Known rows, with every step that occurs
H -> D -> U -> K: [-2.875  1.001  2.904 -0.904  1.926  0.701 -0.811  0.208  2.840  1.278
 -3.302 -1.788  0.807  2.405  1.837 -0.445 -0.166 -4.114  2.168  2.447
 -2.132  0.697  0.847  1.532]
G -> N: [ 0.579  0.446 -0.014 -2.949  0.777  1.323 -0.301  0.058 -1.222 -0.663
 -0.314  0.457  1.417  2.523  0.358 -2.230  1.854  1.683  0.269  1.200
 -1.791  0.371  1.626  0.706]
C -> K -> N: [ 1.094 -0.206  1.511 -0.147  1.482  2.858 -1.809  0.009  1.803  0.718
 -0.256 -0.815  1.962  2.795  1.256 -2.023 -0.056 -0.239  0.163  0.060
 -2.286 -0.359 -0.064  1.522]
D -> N -> T: [ 1.456  1.464  2.920 -4.094  1.727  1.195 -0.585 -2.449 -2.134  1.563
 -0.415 -2.825 -1.508  3.505 -1.141 -1.060  1.729 -0.173  2.097 -0.354
 -2.119  0.584  4.551  3.890]
H -> D -> N -> T: [ 0.571  1.875  4.765 -4.479  2.105  0.182 -0.135 -0.944 -1.423  2.239
 -2.908 -4.039 -3.328  3.902 -0.226 -2.036  0.789 -0.347  3.725  0.935
 -1.565  1.904  3.281  3.710]
N -> D -> U -> K -> C -> J: [-4.233  4.435  2.313 -0.352  2.000  4.008 -1.187 -3.422  4.041  2.152
 -0.244  0.107 -0.006  2.670  1.624  2.149  0.234 -3.592  0.273  3.105
 -0.568 -2.769  2.015  2.543]
N -> T: [ 1.948  2.480  1.186 -1.153  1.368  1.500 -0.037 -2.707 -1.157  0.718
 -0.123 -0.994 -1.980  1.151 -0.704 -0.362  0.966  0.111  2.482  0.617
 -1.897  0.509  3.433  3.123]
T -> N -> D -> U -> K -> C -> J: [-2.867  5.406  2.479 -0.947  1.961  4.838 -2.130 -1.304  5.451  1.591
 -0.525  0.143  0.007  2.965  1.085  1.044  0.981 -2.803  0.508  1.940
 -1.815 -3.276  2.514  1.491]
U -> K -> C: [-1.739  3.426 -1.223  0.140  1.449  1.951 -0.462 -1.577  2.459  0.734
 -0.269  0.825  0.741  2.217 -0.194 -0.236  1.474 -2.118  1.100  1.994
 -1.003 -2.846  1.886  2.846]
J -> N -> D: [ 0.692  1.792  2.681 -5.444 -0.479  2.991 -0.068  0.129 -0.620  0.555
 -1.014  1.820 -2.004  1.772 -1.928  0.307 -0.126  0.816  0.565  1.500
 -2.261  2.177  0.598  1.710]
J -> N: [ 0.260  0.920  0.860 -4.044  0.053  2.288 -1.054  0.495 -0.119  0.358
 -1.333  1.787 -0.431  3.126 -1.102 -1.433 -1.313  2.197 -0.691  1.109
 -2.855  1.742  1.784  2.312]
J -> C: [ 0.744  2.050 -0.015 -1.461  0.839  2.102  2.561 -2.133  2.500  1.884
  1.279  1.791 -0.208  3.445 -2.032 -0.114  1.037  1.173  0.324  2.935
 -1.118  0.160  3.425  3.112]
D -> U -> K -> C -> J: [-4.691  3.512  0.015  1.063  2.129  3.132 -2.283 -3.093  4.458  1.746
 -0.643  0.141  1.531  4.025  2.661  0.546 -1.069 -1.984 -0.841  2.834
 -1.389 -3.051  3.313  3.357]
G -> N -> D: [ 1.125  1.013  2.009 -4.467  0.326  2.192  0.505 -0.199 -1.754 -0.332
 -0.105  0.486 -0.204  1.172 -0.495 -0.525  3.053  0.131  1.466  1.437
 -1.503  0.781  0.396 -0.110]
T -> N -> D -> U -> K -> C: [-0.515  5.449  2.207 -1.701  1.412  3.724 -0.965 -1.034  2.948  1.640
 -0.338 -0.053  0.011  1.639  0.499  1.443  2.452 -5.115  1.999  0.876
 -1.951 -3.002  1.452  0.462]
C -> J -> N: [-2.120  1.013  0.764 -3.437  0.762  3.206 -2.119  0.060  2.742  0.304
 -1.187  2.016 -0.530  4.677 -0.634 -1.716 -2.868  4.352 -2.170  2.303
 -2.954  1.468  2.852  3.416]
U -> D: [-1.983  0.793  1.125 -2.166  0.561  2.899  0.726 -0.750 -0.028  1.112
 -1.045  0.039 -1.364  1.176  0.576 -0.569  0.400  1.733  3.555 -0.152
 -3.954  1.127  1.643  0.730]
D -> H: [-0.602  0.863 -0.773 -2.678  1.728  2.022  1.285 -0.420  1.115  1.719
 -1.242 -2.927 -0.568  3.193 -1.707  0.333  0.632  0.270 -0.513 -0.111
 -2.471  0.401  1.276  1.217]
T -> N -> D: [ 1.410  2.677  1.586 -4.245 -0.269  3.565  0.299  0.950  1.862  0.811
 -0.110  0.312 -2.151  0.376 -2.770 -0.374  2.899  0.071  1.902 -0.020
 -2.878 -0.687  1.143 -0.943]
U -> K -> N: [ 0.165  0.635  1.971 -0.987  0.180  2.588 -2.495  0.898  1.797 -1.204
 -0.481  1.051  2.576  3.153  0.936 -1.648  1.069 -1.515  1.106  0.871
 -3.082  0.802 -0.213  1.558]
H -> D: [-1.138  1.061  1.182 -2.558  0.409  0.783  0.820  0.676  1.315  2.031
 -2.632 -1.321 -2.195  1.639 -0.327 -1.872 -0.135  0.719  2.045  2.349
 -1.810  0.797  0.621  0.822]

Rows
[ 2.252  1.248  2.146  0.522  2.607  3.335  0.343 -1.345  4.017  1.305
  0.946  1.039  1.707  4.885  0.373 -1.184  0.424 -0.112 -0.166  2.044
 -1.176  0.651  1.539  3.622] : J -> C -> K -> N
[-2.559 -0.093  2.489 -5.118  0.801  2.532  0.346 -0.598 -0.991  1.980
 -1.282 -1.489 -0.835  3.456 -0.319 -1.517  1.330  1.455  3.273 -1.276
 -3.871  1.154  2.883  1.691] : U -> D -> N
[-1.255  0.960  5.455 -1.238  0.580  1.629 -2.368  0.970  1.655  0.373
 -3.303 -1.274  1.798  3.935  4.504 -1.243 -0.930 -4.035  2.386  2.021
 -3.160  2.091 -1.190  0.569] : H -> D -> U -> K -> N
[-0.012  5.511  1.633 -1.589  1.880  3.487 -2.196 -3.252  0.791  1.087
 -1.066  1.375 -3.147  5.207  1.090 -0.984 -3.066  3.556 -0.534  2.908
 -1.018  0.247  4.158  5.906] : K -> C -> J -> N -> T
[-0.315  2.645  3.223 -2.518  1.413  3.171 -1.484  0.573  3.349  0.444
 -0.573 -0.417  0.775  0.963 -0.553  1.255  2.906 -4.927  2.104 -0.251
 -3.189 -0.773  1.427  0.005] : T -> N -> D -> U -> K
[-1.646  5.445  3.377  0.145  3.672  3.213 -3.971 -3.716  2.471  0.311
 -1.587  0.721 -0.245  5.963  3.154  0.486 -3.047 -1.577 -0.206  2.788
 -1.357  0.472  4.615  6.617] : D -> U -> K -> C -> J -> N -> T
[-2.951  3.622 -1.312 -0.660  0.705  3.526 -0.479 -2.849  2.733  2.593
  0.019  0.635 -1.200  3.377  0.339 -1.126 -1.218  3.058 -1.077  2.866
 -1.052 -3.285  2.897  2.705] : K -> C -> J
[-0.150  1.571  4.701 -3.978  2.242  2.161 -0.169 -2.420 -2.701  1.554
 -1.388 -2.613 -2.484  3.439  0.429 -1.019  1.470  0.629  5.200 -1.703
 -3.509  2.342  4.301  3.690] : U -> D -> N -> T
[ 1.970  2.157  5.532 -0.587  2.511  4.130  0.702 -2.816  2.611  2.554
  0.888  0.058  1.172  3.836  2.074  1.647  0.503 -3.745  0.752  1.884
 -1.120  0.899  0.852  2.125] : J -> C -> K -> N -> D -> U
[-4.897  4.051  3.300 -0.937  2.667  2.506 -3.001 -0.309  4.801  1.644
 -4.014  0.415 -0.348  6.304  3.675 -1.030 -4.101 -0.910 -0.801  4.698
 -1.300  0.591  1.702  4.361] : H -> D -> U -> K -> C -> J -> N
[-2.298  3.778  0.041 -2.714  0.819  3.554 -1.808 -1.404  2.588  1.539
 -1.163  2.511 -1.385  5.265  0.613 -1.565 -3.048  4.060 -2.293  3.260
 -1.454 -0.780  2.717  3.959] : K -> C -> J -> N
[-0.550  0.684  3.607 -1.037  0.229  2.679 -2.729 -0.560  0.923 -0.374
 -0.816  0.317  3.549  3.206  3.345 -0.398  0.027 -3.906  0.873  0.358
 -3.485  0.700  0.255  0.889] : D -> U -> K -> N
[-0.056  1.626  1.162 -3.915  1.277  2.994  1.923 -0.949  0.307  2.254
 -1.049 -2.869 -2.169  1.613 -2.369  1.921  1.781 -1.119  0.581  0.001
 -2.190  0.890 -0.079  0.152] : N -> D -> H
[ 2.597  1.922  3.812 -0.847  2.091  4.141  1.285 -1.532  3.342  1.623
  1.269  0.926  0.408  3.293 -0.405  0.372  1.392 -1.531  1.179  2.239
 -0.531  1.047  0.305  2.817] : J -> C -> K -> N -> D
[ 0.915  0.646  5.006 -1.461  1.509  3.911 -1.433 -1.669  0.582  1.965
 -0.521 -1.734  1.239  1.802  2.626  0.839  0.163 -3.909  1.067 -0.174
 -2.319  0.147 -1.006 -0.014] : C -> K -> N -> D -> U
[-3.286  3.824  2.203 -0.074  2.032  1.082 -0.430 -1.203  2.319  2.747
 -3.144 -1.331 -0.042  2.872  2.981 -0.159 -0.456 -4.522  2.258  3.326
 -0.863 -1.308  0.995  2.039] : H -> D -> U -> K -> C
[-3.973  3.549  1.485 -1.053  2.224  3.426 -3.356 -1.773  4.159  0.980
 -1.569  1.781  1.417  5.921  2.900 -0.073 -3.179 -0.735 -1.953  3.079
 -1.983 -0.676  3.206  4.685] : D -> U -> K -> C -> J -> N
[-2.245  0.886  0.929 -2.580  2.340  2.864  1.411 -0.397  0.298  1.599
 -2.305 -2.950 -1.757  2.986  0.138  0.426  0.481  1.138  2.451 -1.251
 -4.189  2.392  0.860  0.787] : U -> D -> H
[ 0.683  1.453  4.051 -2.458 -0.338  3.510 -1.337  0.433  1.256 -1.138
 -0.158  0.935  0.914  1.784  0.363  0.037  2.096 -2.939  2.266  1.293
 -2.648  0.961 -1.356  0.940] : U -> K -> N -> D
[ 2.324  2.070  3.618 -1.200  3.758  4.265  1.985 -1.379  3.774  2.265
  0.146 -2.006 -0.125  5.664 -0.828  1.533  1.464 -1.836  0.164  1.309
 -0.926  2.277 -0.460  2.892] : J -> C -> K -> N -> D -> H
[-0.584  1.435  2.782 -3.685 -0.043  2.579  0.808 -2.379 -0.678  2.507
 -0.330 -0.891 -0.920 -0.027  0.207  1.827  0.961 -2.845  1.680  0.644
 -2.238 -0.341  1.163 -0.366] : N -> D -> U
[-2.993  4.288  2.003 -2.286  1.760  4.327 -2.100 -0.725  4.226  0.230
 -0.747  2.658 -1.209  4.207 -0.386  0.496 -0.895  0.199 -0.652  3.693
 -0.773 -0.163  1.559  4.555] : U -> K -> C -> J -> N -> D
